Known rows, with every way that one mark hangs from another
[Q [A [T E]] X]: [-0.47  0.18  1.14  1.16 -0.63  0.53  1.20 -0.01 -0.67  1.59 -0.90 -2.10
  0.14  0.14 -0.14 -0.83 -0.06 -0.57 -0.96  0.19 -0.82  0.74]
[Q [A T]]: [-1.05 -0.23  1.05  1.00  0.07 -0.05  0.90  0.74 -0.66  1.29 -0.74 -1.57
  0.10  1.19  1.34 -1.52 -0.40 -0.32 -0.03  0.40  0.14  0.68]
[B A [T E] X]: [ 1.55  2.22 -1.37  0.54 -0.05  0.07  1.15 -1.48  0.35 -2.09 -1.18  1.54
  0.71  0.30 -0.70  0.37 -1.27  0.30 -0.77  0.99 -0.72  0.95]
[B T]: [ 0.65  0.94 -0.01  0.57  0.27 -0.04  0.42 -1.15 -0.04 -1.03 -1.06  0.67
 -0.23 -0.33 -0.64  0.03 -1.07  0.43  0.12  0.16 -0.55  0.34]
[A T]: [-0.55 -0.31  0.67  1.14 -0.05  0.05  0.45 -0.26 -0.88  0.05 -0.53  0.12
  0.02  0.91  0.30 -0.88 -1.09 -0.29 -0.41  0.14 -0.32  0.54]
[Q [A [T B]] X]: [ 0.78 -1.07  1.01  0.54  0.91  0.41  1.85 -0.70 -0.51  1.69 -1.85 -2.86
 -1.22 -0.86  0.63 -0.29 -0.21 -0.94  0.06  0.19 -0.02  0.45]
[T [B A E Q]]: [ 4.10 -0.66 -1.76 -0.37  0.45 -0.98  1.15  0.46  0.56  0.70  0.22  0.69
  0.58  0.41  0.93 -0.53  0.22  0.88 -0.01  0.71  1.66  1.07]
[T B]: [ 1.82 -1.05 -0.24 -0.49  0.27  0.02  0.62 -1.24  0.08  0.39 -0.94  0.18
 -0.93 -1.17 -0.29  0.58 -0.46  0.01  0.35  0.28  0.39  0.15]
[Q [A [B T]]]: [ 1.03  1.39  0.25 -0.22  0.85 -0.69  0.92 -0.35  0.14  1.12 -2.14 -0.66
 -0.63 -0.11  0.94 -0.77 -0.85 -0.01  0.51  0.04 -0.91  0.52]
[A [T [B E Q]]]: [ 4.12 -1.26 -0.53  1.19 -0.03 -0.29  1.25 -1.16 -0.46  1.11 -0.91  0.90
  0.01  0.68  0.38 -0.67 -2.00  0.48 -0.26  0.52  0.99  0.96]
[A [T [B [Q X]] E]]: [ 3.62 -0.59 -1.36  1.12 -0.25  0.60  1.26 -1.84 -0.51  1.03 -1.68  0.17
 -0.63 -0.80 -1.39  0.24 -1.77  0.12 -1.02  0.14 -0.09  0.50]
[Q [A B] X]: [ 0.87  0.34  0.35 -0.77  1.06 -0.33  0.91  0.64  0.22  1.86 -1.09 -3.22
 -0.89 -0.85  1.16 -0.64  0.82 -1.13 -0.17 -0.65 -0.84 -0.16]
[A [B E [Q X] T]]: [ 4.73  1.18 -1.09  0.58  1.03 -0.70  0.90 -1.26  0.38  0.14 -1.36 -0.45
 -0.26 -0.27 -0.03 -0.32 -1.43 -0.02 -1.11 -0.74 -0.85  0.25]
[A [B [T E]]]: [ 2.25  1.52 -0.11  0.11 -0.40 -0.51  0.46 -2.03 -0.25  0.09 -1.87  1.95
 -0.34 -0.24 -1.23  0.33 -1.82  0.20 -0.75  0.13 -1.69  0.84]
[A [B X] T]: [ 1.27  0.02  0.16  0.77  1.09 -0.18  0.97 -1.87 -0.41 -0.44 -2.00  0.36
 -0.60  0.95  0.81 -0.10 -2.42 -1.27 -0.60 -0.44 -1.19  0.16]
[T [B A [Q X]]]: [ 2.82 -0.15 -2.64 -0.53  1.37 -0.19  1.14  0.40  0.30  0.61 -0.77 -1.15
 -0.39 -1.30  0.44 -0.12  0.53  0.15  0.04  0.12  0.92  0.10]
[T [B A Q X] E]: [ 4.08  0.41 -3.16 -0.10  0.23  0.07  1.36 -1.12  0.66 -0.39 -0.67  1.60
  0.30 -0.58 -0.17  0.39 -1.16  0.53 -0.21  1.01  0.94  0.54]
[Q [A T] X]: [-0.93 -0.24  1.10  1.08  0.75  0.23  1.30  0.53 -0.70  1.26 -0.96 -3.11
 -0.30  0.32  1.01 -1.14  0.05 -0.96 -0.48 -0.08 -0.28  0.34]
[T A [B Q X] E]: [ 4.48  0.26 -2.40  0.31 -0.78  0.75 -0.32 -2.49  0.98 -0.49 -1.45  1.96
 -0.13 -1.70 -1.63  0.63 -1.55  0.69 -0.52  1.45  0.94  0.28]
[B Q [T A E]]: [ 2.54  1.76 -1.85  0.99 -1.39  0.11 -0.90 -1.30  0.50 -0.38 -1.25  2.41
  0.60 -0.69 -1.99 -0.71 -1.30  1.72 -0.61  1.33 -0.01  0.97]
[T A E]: [ 0.63  0.45 -0.05  0.18 -1.78  0.21 -1.40 -0.50  0.10  0.20 -0.58  1.62
  0.59 -0.80 -1.81  0.05  0.63  0.80 -0.82  1.23 -0.10  0.92]
[A [B Q X] [T E]]: [ 3.28  0.80 -1.71  1.29  0.04  0.17  0.91 -1.90 -0.28  0.23 -1.60  1.69
  0.13  1.06  0.12 -0.43 -3.49 -0.29 -1.30 -0.29 -0.90  0.27]
[B [A T] E [Q X]]: [ 2.03  0.20 -1.03  1.23  0.65 -0.62  1.44  1.19 -0.42  0.52  0.10 -0.95
  0.96  1.46  1.43 -1.63  0.10 -0.01 -1.55  0.09  0.45  1.11]

Rows
[ 3.12 -0.49 -1.19  1.17 -0.94  0.15  0.83 -1.58 -0.64  1.09 -1.46  1.90
 -0.34 -0.06 -0.98 -0.11 -2.51  0.87 -0.63  0.67  0.36  0.98]  [A [T [B Q] E]]
[ 3.68  0.00 -1.43 -0.24 -0.12  0.57  1.39 -0.62  0.62  2.29 -0.67 -1.96
 -0.38 -1.62 -0.63  0.34 -0.13  0.40 -0.04  0.42  0.54  0.14]  [T [B [Q A X]] E]
[ 3.63 -0.55 -0.52 -0.46  0.85 -0.46  1.41 -1.09  0.57 -0.85 -0.48  0.23
  0.17  0.13  0.68  0.65 -0.12 -0.35 -0.06  0.92  0.91  0.69]  [T [B A E X]]
[ 3.02  1.32 -1.86  0.46  0.90 -0.68  0.39 -1.04  0.14  0.11 -1.62  1.22
 -0.48 -0.23  0.22 -0.85 -2.15  0.63  0.05 -0.36 -0.50  0.06]  [A [B Q T]]
[ 2.56 -0.06 -0.32  1.65  0.33  0.18  1.57  0.03  0.36  0.60 -0.07 -1.25
  1.16  2.22  2.08 -1.56 -1.87 -0.10 -0.58  0.38  1.03  0.54]  [B E [Q [A T]] X]
[ 1.61  0.94 -2.28  1.57 -0.07  0.10  1.13 -0.10 -0.11 -0.70 -0.59  1.48
  1.36  1.78  0.63 -1.06 -1.87  0.37 -1.29  0.80  0.12  1.05]  [B [A [T E]] Q X]
[ 5.13 -0.58 -0.98 -0.02  0.02 -0.15 -0.19 -1.05  0.97  0.75 -0.97 -0.73
 -0.36 -1.90 -0.96  0.12  0.46  0.39 -0.57  0.78  1.23  0.50]  [T A [B E [Q X]]]
[ 0.35  0.24  1.06  0.64 -0.63 -0.47  0.90 -0.10 -0.92  2.41 -1.64  0.05
 -0.12  0.88  0.80 -1.18 -1.20 -0.31 -0.83  0.21 -1.05  1.18]  [Q [A B [T E]]]
[ 4.54 -0.81 -0.66 -0.17  0.67 -0.03  1.55 -0.01  0.72  2.17 -0.32 -2.69
 -0.23 -0.85  0.91 -0.25  0.30  0.13  0.01  0.15  1.35  0.17]  [T [B E [Q A X]]]
[ 4.92 -1.03 -1.05 -0.12  0.07 -0.43  0.69 -0.81  0.49  1.05  0.04  0.67
  0.15 -0.14  0.14 -0.06 -0.95  0.66 -0.04  0.29  1.27  0.39]  [T [B E Q]]
[ 2.60 -0.49 -1.16 -0.27  0.42  0.17  1.09  0.21  0.63  2.17 -0.47 -1.29
 -0.38 -0.57  1.11 -0.87 -0.45  0.69  0.99  0.58  1.58  0.02]  [T [B [Q A]]]
[ 0.63  0.31  1.09  0.72 -0.07 -0.19  1.30 -0.29 -0.74  2.24 -1.93 -1.78
 -0.57  0.10  0.24 -0.84 -0.55 -1.11 -1.18 -0.22 -1.64  0.70]  [Q [A B [T E]] X]
[ 1.44 -0.18  1.79  0.53  0.93 -0.74  1.56  0.27 -0.35  2.05 -1.39 -2.67
 -0.32  0.84  1.43 -1.45  0.03 -1.32 -0.95 -0.46 -0.85  0.81]  [Q [A [B E] T] X]
[ 3.07 -0.46 -1.97 -0.14  0.04 -0.03 -0.68 -0.89  0.63  0.65 -1.10  0.80
 -0.37 -1.73 -0.66 -0.39 -0.38  1.07  0.34  1.15  1.37  0.20]  [T A [B Q]]
[ 2.52  0.00 -1.35 -0.34  0.01  0.25  1.38 -1.71  0.50 -0.72 -0.96  1.40
 -0.15 -0.41 -0.54  1.06 -0.48 -0.14 -0.24  1.06  0.21  0.76]  [T [B A X] E]
[ 1.80  0.39 -0.02  0.98 -0.11  0.01  0.97 -2.39 -0.73 -0.15 -1.89  1.45
 -0.39  0.98 -0.22  0.15 -2.77 -0.90 -1.32 -0.06 -1.52  0.70]  [A [B X] [T E]]
[ 5.57 -0.45 -1.58  0.20 -0.02  0.17 -0.15 -2.12  1.22 -0.48 -1.00  0.76
  0.15 -0.99 -0.33  0.22 -1.07  0.42 -0.15  1.13  1.52  0.34]  [T A [B E Q X]]
[ 1.82  0.27 -0.42 -0.07  0.65 -0.45  0.91  0.20  0.67 -1.39  0.45 -0.12
  1.08  1.51  1.24 -0.16  0.29 -0.44 -0.77  0.56  0.41  0.69]  [B A E X]
[ 2.50  0.36 -1.61  1.50  0.62 -0.50  1.41  0.27 -0.02 -0.79  0.04  0.55
  1.48  2.40  1.89 -1.45 -1.47  0.16 -1.23  0.53  0.78  0.79]  [B [A T] E Q X]
[ 3.94  1.90 -1.88  0.41  0.08 -0.16  0.89 -1.84  0.15  0.22 -2.00  0.31
 -0.46 -0.85 -1.30  0.00 -1.85  0.37 -1.20 -0.54 -1.63  0.21]  [A [B [Q X] [T E]]]
[ 1.61 -0.08 -1.06  1.21  0.15 -1.12  0.99  1.63 -0.56  0.59  0.12  0.69
  1.47  2.25  1.86 -2.27 -0.43  0.63 -0.93  0.58  0.89  1.28]  [B [A T] E Q]
[ 2.60  1.57 -1.87  1.03 -0.99  0.15  0.34 -1.35  0.10 -0.28 -0.83  1.87
  0.61  0.03 -1.29 -0.19 -1.83  1.39 -0.59  0.57 -0.40  0.53]  [B Q [T E]]
[ 2.54 -0.56 -0.59 -0.07  0.22  0.56 -0.29 -2.39  0.82 -1.14 -1.68  0.50
 -0.78 -1.78 -1.01  0.96 -0.57 -0.32  0.38  1.21  0.58  0.16]  [T A [B X]]
[ 1.40  0.48 -0.14 -0.45  1.20 -0.11  0.97 -0.40  0.55  0.75 -1.26 -1.47
 -0.48  0.32  1.70 -0.31 -0.61 -1.17  0.18 -0.21 -0.37 -0.24]  [Q [A [B X]]]
[ 2.76  0.48 -1.84 -0.36  1.20 -0.43  0.35 -0.07  0.20  1.03 -0.89 -1.15
 -0.50 -0.72  0.43 -0.30 -0.55 -0.53 -0.53 -1.08 -0.51 -0.60]  [A [B [Q X]]]
[ 3.08  1.33 -2.38  1.17  0.77  0.52  0.95 -1.85  0.87 -1.72 -0.95  0.74
  0.36  0.09 -0.12 -0.17 -2.68  0.52  0.02  0.18  0.00 -0.37]  [B Q T X]
[ 2.23  2.11 -2.56  0.68  0.05 -0.03  1.03 -0.17  0.18 -0.41 -0.55  0.43
  0.82 -0.24 -0.79 -0.54 -0.33  1.02 -1.06  0.31 -0.46  0.76]  [B A [Q X] [T E]]
[ 2.88  1.67 -0.71  0.55  0.02  0.04  0.82 -3.15  0.34 -1.12 -2.24  1.80
 -0.43 -0.10 -1.19  1.06 -2.59 -0.32 -0.87  0.08 -1.91  0.36]  [A [B [T E] X]]
[ 2.57  1.88 -1.92  1.08 -0.98  0.42 -0.50 -1.55  0.55 -0.73 -1.52  0.64
  0.34 -1.67 -2.34 -0.40 -0.52  1.25 -1.25  0.82 -0.52  0.56]  [B [Q X] [T A E]]
[ 2.04  1.64 -1.22  0.67 -0.94  0.33  0.78 -0.09  0.42  1.02 -0.60  0.31
  0.76  0.26 -0.24 -0.92 -1.40  1.42 -0.04  0.76  0.03  0.73]  [B [Q A] [T E]]
[ 1.42  1.07 -0.16  0.23  0.31 -1.11  0.94  0.19  0.00 -0.86 -0.40  0.70
  0.84  1.19  0.40 -0.90  0.28  0.66 -0.42  0.80  0.01  1.41]  [B A E T]
[ 3.56  1.66 -2.29  0.83  0.78 -0.43  1.46 -0.45  0.82 -1.88 -0.39  0.88
  1.19  1.36  1.06 -0.75 -1.46  0.68 -0.55  0.56  0.61  0.74]  [B A E Q T X]
